What can hang from each mark:
j_906: j_196 j_656 j_934
j_934: j_196 j_390 j_656 j_911
j_656: j_166 j_196 j_390
j_196: j_656 j_934
j_892: j_390 j_656
j_390: j_196 j_906
j_911: j_656 j_892

Each row was made from one small tree. The marks that hang from a mark follow it in brackets, in the order of their numbers. Every link used is in the known rows. Write each row's tree.
Known rows:
j_656(j_390): [ -9.7 -19.5  20.2  19.6  22.8  -9.1  25.6  15.5   8.0 -22.3  -4.8  14.8
  -9.1 -11.9  15.3  17.5  29.7  -1.1 -14.8  12.1  -9.6   1.9  -0.9 -23.9
  -8.1 -10.5   8.6 -15.5]
j_892(j_390(j_906(j_934(j_911))) j_656(j_166 j_196)): [ -4.5   3.8   4.8  46.3   4.5  39.5  32.0  32.0  48.3 -22.4  11.8  -7.5
 -11.9 -11.8  17.7  -3.8  18.2   1.8 -28.6  21.8  -6.6  22.2 -15.0 -12.6
   5.0  -8.8  29.9 -27.8]
j_934(j_390(j_906) j_656(j_166 j_196) j_911(j_892)): [ 17.5  37.3  27.7  67.6  20.9   8.4  18.7   5.9  48.7   2.8  -9.7 -16.6
  11.6  12.9 -12.4   7.0  21.6   6.8  28.2  17.0 -37.4  -9.4  -3.3  19.0
  32.2   3.9  -3.1 -11.2]
j_656(j_196 j_390): [ -2.7 -18.0  24.8  28.8   9.8 -12.2  15.3  13.1  17.4 -14.5  -2.1  18.5
 -13.0 -22.3  20.0  18.9  22.1   1.3 -19.9  11.2 -10.4  12.0 -14.3 -26.0
  -1.8  -6.8  13.0 -18.3]
j_196(j_656(j_166) j_934(j_390(j_906) j_911)): [  4.4  41.0  27.9  64.8  13.1   4.6  25.1  24.7  32.2 -23.6 -11.8 -10.9
  18.5  23.3 -35.2  10.7  18.1   7.9  -6.6  16.8 -15.8 -11.9  -3.5 -19.4
   8.0 -39.9   2.7   3.7]
j_906(j_656(j_166 j_196 j_390) j_934): [  8.9  -9.9  28.8  31.0  24.4  12.5  11.3   9.2  37.5 -18.5  14.6   6.3
  -6.6 -31.9  40.1   9.6  -1.3   0.9 -41.2  27.9 -18.0  21.6  -2.1   0.1
  16.1  15.3  11.7 -14.0]
j_390(j_906(j_656(j_166 j_196(j_934(j_911))))): [  9.0  12.3  24.6  73.7   7.6   6.4  18.2  22.6  36.6 -26.0   2.9  -7.5
  16.7   2.5   7.9  -0.1   7.7  -4.7 -20.1  31.5 -21.1  16.4 -13.8  -6.0
  -4.4  -4.6   8.5  -2.9]
j_390(j_906(j_196(j_656(j_166)) j_934(j_911(j_892)))): [ 23.8  11.6  26.3  49.5  21.7  30.4  20.2  18.6  59.2 -10.7  -9.6  -8.9
  -2.8  11.6   2.6   8.0   9.5 -13.0 -24.9   7.3 -15.2  19.3   6.4  11.7
   7.0  24.0  -1.4 -23.5]
j_196(j_934(j_656(j_166) j_911(j_892))): [  2.5  27.9  34.2  63.1  21.7 -28.0  21.4   2.7  16.0 -19.6 -25.5 -12.7
  24.3   8.5  -8.1  13.4  22.9  -3.4  23.9  28.7 -38.6  -4.6  -1.7   2.2
 -10.7 -18.4  -7.2 -12.6]
j_196(j_656): [  8.5   2.2  12.8  16.8   4.0  -8.3  29.6  11.3  22.0 -30.2 -20.7 -12.2
  14.3  -0.5 -13.0  14.9  39.6  -1.2 -13.3   1.7   4.8  -0.6   4.5 -15.6
 -12.9 -12.4  11.6 -17.5]
j_906(j_196(j_656(j_166 j_390)) j_934(j_911)): [  5.5  10.7  26.4  44.3  17.6  18.5  13.1  12.2  37.8  -8.2  -2.2   1.5
  -9.9  -4.7   5.4  17.0   6.8  -2.9 -45.4   4.9 -13.1   6.6   9.6   2.0
   4.5   7.8   4.4 -24.1]
j_892(j_390(j_906) j_656(j_166 j_196(j_934(j_911)))): [-12.1  13.9  10.6  60.8   0.0  12.6  29.9  36.1  39.1 -28.8   6.5   0.3
   5.2  -6.2   5.5  -5.6  19.8   1.4 -20.3  28.0 -12.6  18.1 -29.5 -30.3
   0.9 -39.7  25.8 -16.4]
j_196(j_656(j_166 j_390(j_906)) j_934(j_911)): [-11.5  16.3  32.5  59.2  18.7  -3.1  25.0  28.8  29.0 -29.9  -5.1  -2.4
  -3.2  13.0 -16.0  11.2  20.1  -1.9 -27.0  15.3 -18.5   1.8 -10.9 -38.5
   2.7 -53.1   2.2   3.0]
j_906(j_656(j_166) j_934): [ 11.3  -7.3  22.5  26.4  23.5  17.4  22.7  10.2  27.2 -27.8   1.1 -12.5
  13.8 -16.6  29.1   5.0  10.5  -3.1 -28.4  32.8 -13.9  14.2  13.6  12.2
  -1.4  25.9   8.7 -14.8]
j_911(j_656(j_390)): [  4.5  -7.1   4.9   0.4  22.7 -20.0  12.4  21.9   5.9 -20.4  -7.4  16.4
  -6.4   0.9   8.0  17.7  35.5 -14.2  -4.5   8.7 -13.6   2.5   6.4 -22.0
 -11.6 -13.6   9.0 -20.5]
j_390(j_196(j_656(j_166) j_934(j_911(j_892))) j_906): [  2.5  12.5  28.8  72.6  24.9   0.8  36.3  20.1  57.7 -23.7 -21.7  20.7
   6.4  20.4 -11.9   8.0  13.4 -10.6  -7.9  22.2 -24.5  12.7  -2.6 -14.3
  -3.8 -23.8  -0.1  -3.4]
j_656(j_166 j_196(j_934) j_390(j_906)): [-17.0 -13.9  39.5  55.5  22.2  -5.2  21.5  31.6  29.1 -25.1  12.3  16.6
  -3.8 -16.1  24.6  13.7   3.9  -1.9 -32.3  28.4 -22.8  25.6 -21.0 -43.4
  11.9 -37.3   6.2   0.4]
j_390(j_906(j_656(j_166) j_934(j_196 j_911(j_892)))): [ 27.2  25.9  16.6  47.8  22.4  28.7  18.8  11.8  46.6 -13.7   2.2 -22.4
 -14.7  16.3  15.4  -4.3  11.8  -7.2  -7.3  23.0 -24.0  18.0  14.2  17.2
   4.3  36.5  -1.8  -9.9]
j_906(j_196 j_934(j_390 j_656(j_166) j_911(j_892))): [ 26.3  38.2  29.5  55.5  25.5  17.7   8.2  -7.4  45.7   8.0 -12.4  -6.0
  14.3   4.1   4.0  18.6   3.0   2.4   8.8  13.9 -35.2  -7.9  19.2  44.6
  16.6  41.6  -4.4 -31.1]
j_892(j_656(j_166 j_196(j_934) j_390(j_906))): [-16.2 -14.1  28.4  53.9  16.5   1.9  32.2  33.9  40.1 -21.4   8.0  16.6
  -5.7 -19.5  20.2   8.6  11.9   1.6 -41.0  32.5 -14.3  26.9 -18.9 -37.9
   8.5 -49.6  22.3 -10.0]
j_390(j_906(j_196(j_656) j_934(j_911))): [ 23.1  18.1  17.0  51.7  -0.6  41.4  17.7  16.5  51.7 -15.9  -9.3  -7.9
  -4.0  10.5  -2.5  15.2  11.3  -7.8 -31.0  -7.1  -2.4  15.1  10.1  12.2
 -20.1  23.8  13.7 -31.4]
j_934(j_911(j_892(j_656(j_166 j_390(j_196))))): [ -5.8 -14.3  18.8  49.9  36.3  -8.1  38.0  18.0  40.5  -5.1 -19.8  25.8
 -15.9   0.2   5.2   3.9  29.9  -6.1  -6.5  33.2 -27.9   1.1  -5.4  -5.4
   4.3 -10.8   6.1 -18.3]
j_911(j_892): [ 14.2 -13.8  21.2  15.1  23.8 -19.3  25.0  11.1  17.9 -17.4 -24.2   2.0
   7.2  -0.1   9.8  11.7  35.8  -9.6  14.3  19.4 -12.8   6.6  -2.3  -6.8
  -6.6  14.7  -2.7 -20.1]
j_892(j_390 j_656(j_166 j_196(j_934(j_911)))): [-11.9  13.6   9.5  51.7   0.1  -7.9  26.7  27.2  26.3 -25.2  -1.1   2.9
   9.6 -14.3   1.8  -0.8  22.0   4.8 -15.9  31.3 -12.9   9.0 -29.4 -28.5
  -3.1 -38.4  24.0 -19.9]

Write each row's tree:
[  3.8 -13.7  16.5  -5.6  48.8 -30.9  14.0  27.1  15.9 -13.7  -9.0  13.3
  -0.6   3.8  13.2   9.9  30.8 -19.9   5.4  26.2 -28.5   6.9   0.2 -24.0
  23.0 -15.2 -10.6 -10.3]
j_911(j_656(j_166 j_390) j_892)
[-21.6 -28.1  16.5  23.4  28.2  -4.4  43.1  26.6  21.4 -21.2   1.3   6.6
  -3.2 -21.3  15.8   5.7  34.6   1.0 -35.0  31.5 -10.3   6.6  -0.2 -27.4
   9.7 -35.4  16.8 -16.1]
j_892(j_656(j_166 j_390))
[  2.3  -5.1   5.6  31.0  18.1 -12.4  34.8  15.1  43.0 -23.4 -18.4  39.5
   7.5  -8.0  14.7   3.9  22.8  -8.7   8.6  24.2 -12.3  12.4 -12.5 -14.8
 -14.4 -13.2  18.6 -27.4]
j_911(j_892(j_390(j_196(j_934)) j_656))
[ 10.3   4.1  23.4  35.1  14.7  17.0  11.7  -6.9  35.3 -10.7  -0.2   9.2
  -0.8 -18.9  31.0  26.9   3.1  -2.1 -24.7  -1.5 -14.9  12.0  19.7  20.3
 -17.1  24.4  14.2 -39.9]
j_906(j_196 j_934(j_656(j_390)))
[ -5.6   0.6  44.0  57.9  28.4 -29.4   9.0  18.9  19.9 -10.5  -8.3  17.4
  -8.1  -8.4   9.6  14.6   7.9  -1.3  -8.1  33.2 -35.8   9.9 -28.5 -30.3
  14.4 -23.7  -6.3  -4.5]
j_656(j_166 j_196(j_934(j_911(j_892))) j_390)
[  1.0   5.0   8.4  20.9  12.2  37.1  26.0  25.9  46.4 -30.8  14.2  -2.3
   8.8  -7.5  19.3   1.4  11.7  -6.3 -35.5   1.5  -1.4  19.3   2.2  -9.8
   9.1   7.6  13.3 -23.9]
j_892(j_390(j_906(j_196(j_656(j_166)) j_934)))
[-25.1 -25.8  21.6  57.2  29.7  10.2  51.4  32.4  47.7 -24.1   2.5  37.5
  -6.0 -12.0  22.9   8.0  12.7  -3.2 -39.1  35.6 -17.8  21.5   0.3 -29.8
  -1.9 -46.9  21.9 -10.6]
j_892(j_656(j_166 j_390(j_196(j_934) j_906)))
[ 11.2   5.6  30.6  40.6  21.7 -18.5  24.6  17.5  38.5  -6.7 -15.5  10.6
  17.9  -9.3   2.7   9.8  17.5   4.2   1.3  38.4 -20.8  11.4 -17.5 -13.5
  23.2 -19.4   6.9 -14.0]
j_911(j_892(j_656(j_166 j_196(j_934(j_390)))))
[ 15.3  52.4   9.1  34.3   0.9   0.7  20.9 -13.2  20.1  -8.1  -6.2 -17.0
  10.3   6.3  -9.0  17.5  31.8  18.7  22.9  -3.4 -19.1 -16.2  26.9  14.6
  -2.6   6.0   8.0 -14.3]
j_934(j_196 j_390 j_656)
[ -8.0 -13.9  15.4  40.5  22.3  -2.5  44.0  12.5  39.6 -25.3 -16.7  15.1
  16.2  -8.6   4.2  10.3  27.8  -2.2 -23.5  17.3  -9.7   6.0  12.5 -10.9
  -0.4 -14.9   9.4  -8.5]
j_390(j_196(j_656(j_166)))
[ -0.7 -11.0  20.7  48.4  22.2  38.1  45.9  19.1  65.3 -30.2  -6.6  10.1
  -3.9  -3.4  15.6  12.1   9.9  -4.7 -36.3  11.5  -8.2  25.0  20.9  -3.8
  -2.3   1.9  13.9 -13.5]
j_390(j_196(j_656(j_166)) j_906(j_934))
[ 10.4  -8.6  25.0  28.5  30.1  20.0  10.5   9.4  38.3 -12.7  17.9  14.5
   7.3 -25.1  43.3   8.3  -6.3  -7.9 -52.6  25.3 -18.2  18.1  11.5  13.7
  10.3  29.5   6.5 -20.1]
j_906(j_196 j_656(j_166 j_390) j_934)
[  0.7  -8.4  35.3  47.2  40.9  24.9  18.1  25.2  43.5  -5.5   7.3  12.2
 -21.5   1.8  28.1  10.2   2.7 -12.7 -29.2  21.8 -27.8  18.4   1.2  -2.5
  18.7  17.7  -6.5 -17.3]
j_656(j_166 j_390(j_906(j_196 j_934(j_911(j_892)))))
[  5.0 -19.8  16.7  12.9  27.7 -15.9  31.8  18.1  29.4 -11.6 -16.1  15.7
  -7.9  -9.5  13.6   9.6  36.0  -8.2  -3.7  22.7  -8.8   8.3  -8.4 -18.5
   3.1 -10.7   9.2 -25.9]
j_911(j_892(j_656(j_390)))
[ -4.9   3.9  31.2  54.2  28.8 -24.1  23.2  21.7  21.4 -15.8 -18.6  11.2
  -4.5   3.9  -2.4  10.1  21.7  -5.0  -3.4  37.6 -28.6   3.1 -16.5 -23.2
  -2.7 -35.3   2.6 -11.9]
j_196(j_934(j_911(j_892(j_656(j_166 j_390)))))
[ 11.7   3.2   4.0  -6.8  37.7  10.7  15.9  34.1  34.1 -27.1   1.2   2.3
   0.2   9.6  19.7  -0.3  22.3 -22.5  10.5  20.4 -21.1  20.7   1.0 -15.7
  19.7   7.3  -1.1 -20.2]
j_911(j_656(j_166) j_892(j_390(j_906(j_934))))
[ 15.5   7.5  20.2  49.6   6.3  38.5  23.2   3.7  47.8 -18.9  -0.6  -5.8
   8.3  -5.1  25.1  18.7   6.5  -7.3 -20.3  -1.6 -11.0  21.5  22.4  24.0
 -21.0  29.0  15.1 -37.9]
j_390(j_906(j_196 j_934(j_656)))
[ -0.6   7.8  12.8  40.8   7.6   7.1  17.5  26.8  33.2 -39.4  18.7   6.1
  21.5 -10.4  22.6  -7.4  11.1  -4.5 -16.2  24.9 -12.9  18.9 -22.1 -22.0
   7.1 -12.0  15.2  -6.9]
j_892(j_390(j_906(j_656(j_166 j_196(j_934)))))
[-11.6  12.4   8.0  44.5   7.0  -8.4  29.6   1.9  27.7 -35.1  -9.5  30.5
  20.4 -10.4  15.1  15.0  17.3  -1.7   9.7   9.9 -18.0  -0.4  -0.7  -9.7
 -32.2 -16.4  20.8 -24.2]
j_892(j_390(j_196(j_934(j_656))))
[ 14.9  37.0   2.3  36.3  18.7   4.7  18.2  15.3  30.8 -16.6   5.8 -13.9
  -8.5  21.4   2.5 -17.2  31.3  -5.6  14.2  16.8 -25.5   3.1  -5.7  -0.4
  13.4  20.0  -4.6  -3.6]
j_934(j_196 j_911(j_892(j_390(j_906(j_656(j_166))))))
[ 10.1   3.8   8.3  35.1  19.5  10.4  12.0  11.5  28.1 -12.0 -18.0  27.7
 -30.0   6.4  10.6  24.5  12.8 -10.9  -8.1   6.2 -22.0   6.1  17.6   2.8
 -28.5  16.4  15.4 -31.0]
j_906(j_934(j_911(j_656(j_390(j_196)))))
[  3.0  -5.0  12.2  48.9  18.5  23.9  36.6  16.2  42.7 -14.8  -5.8  30.4
   4.5   5.3   4.8  14.9  17.3   4.2   0.0  13.2 -10.8   0.4  12.1   1.4
  -3.0   9.9  14.4 -13.6]
j_934(j_390(j_196 j_906))
[ -9.8   7.8  -2.3  22.4  11.8  41.8  42.7  30.5  43.0 -31.0  18.0 -13.6
 -13.3  -8.7  24.4  -6.7  22.8   3.2 -27.8  18.3  -3.3  24.2   7.1 -19.4
   5.5  -8.3  24.6 -21.8]
j_892(j_390(j_906(j_934(j_196))) j_656(j_166))
[  7.1  -0.1  24.3  55.3   4.6   8.7  18.7  23.6  30.6 -25.8  -2.8  14.8
  20.7   3.7  13.3  15.0   6.2 -11.4 -22.4  13.2  -9.0  23.0  -2.3  -9.5
 -25.7   0.0   8.4 -22.8]
j_390(j_906(j_196(j_934)))
[  2.7   1.4  19.1  28.9  14.0  -3.8  24.3  15.9  30.4 -19.4  -6.1  -5.7
  29.4  -9.6   2.4   9.0  23.9  -5.4 -36.3   9.6  -5.5   7.7   5.2  -4.6
   5.3  -5.0   1.8 -16.9]
j_906(j_196(j_656(j_166)))
[-26.3 -33.3  25.5  37.5  40.7  -3.4  40.8  18.5  25.2 -19.5   0.4  34.9
  -6.5 -20.0  29.7  11.5  18.6  -2.3 -27.2  29.4 -23.7   7.0   5.6 -21.0
  10.2 -15.3   4.8  -4.5]
j_656(j_166 j_390(j_196))
[ -3.8   0.6  -1.9  19.7   7.3   0.9  34.2  12.4  34.6 -33.1  -8.1  24.2
   9.5  -8.5   3.5   6.5  30.9  -2.4  -6.7   0.1   1.0   0.1  -0.6 -17.1
 -10.8  -7.3  20.1 -19.6]
j_892(j_390(j_196(j_656)))
[  0.8 -10.1  19.1  45.3  21.4 -12.2  20.0   6.1  30.9 -26.0  -2.2  42.2
   7.8 -12.5  24.1  11.3   8.4  -6.3 -18.9  24.1 -18.5   7.0  -0.7  -8.2
 -19.8  -8.4  15.7  -9.9]
j_906(j_656(j_390(j_196(j_934))))
[ 20.8   2.1  25.0  39.4  14.3   9.2  14.0   8.6  41.8  -2.2 -18.3   8.6
 -33.2  -9.4  11.6  17.4  15.9  -2.0 -10.5  15.8 -13.8  14.7  -9.2   2.4
  -7.9  17.5  16.5 -35.6]
j_906(j_934(j_911(j_892(j_656(j_196 j_390)))))
[  6.2  -2.0  -2.4  25.2   2.8  44.8  29.1  27.3  51.1 -24.2  10.8   9.9
  -0.6 -11.8  25.9   2.8  14.8  -6.3 -33.6   6.4   5.4  25.8   0.4  -1.3
 -14.6  11.7  33.1 -44.0]
j_892(j_390(j_906(j_196 j_934)) j_656)
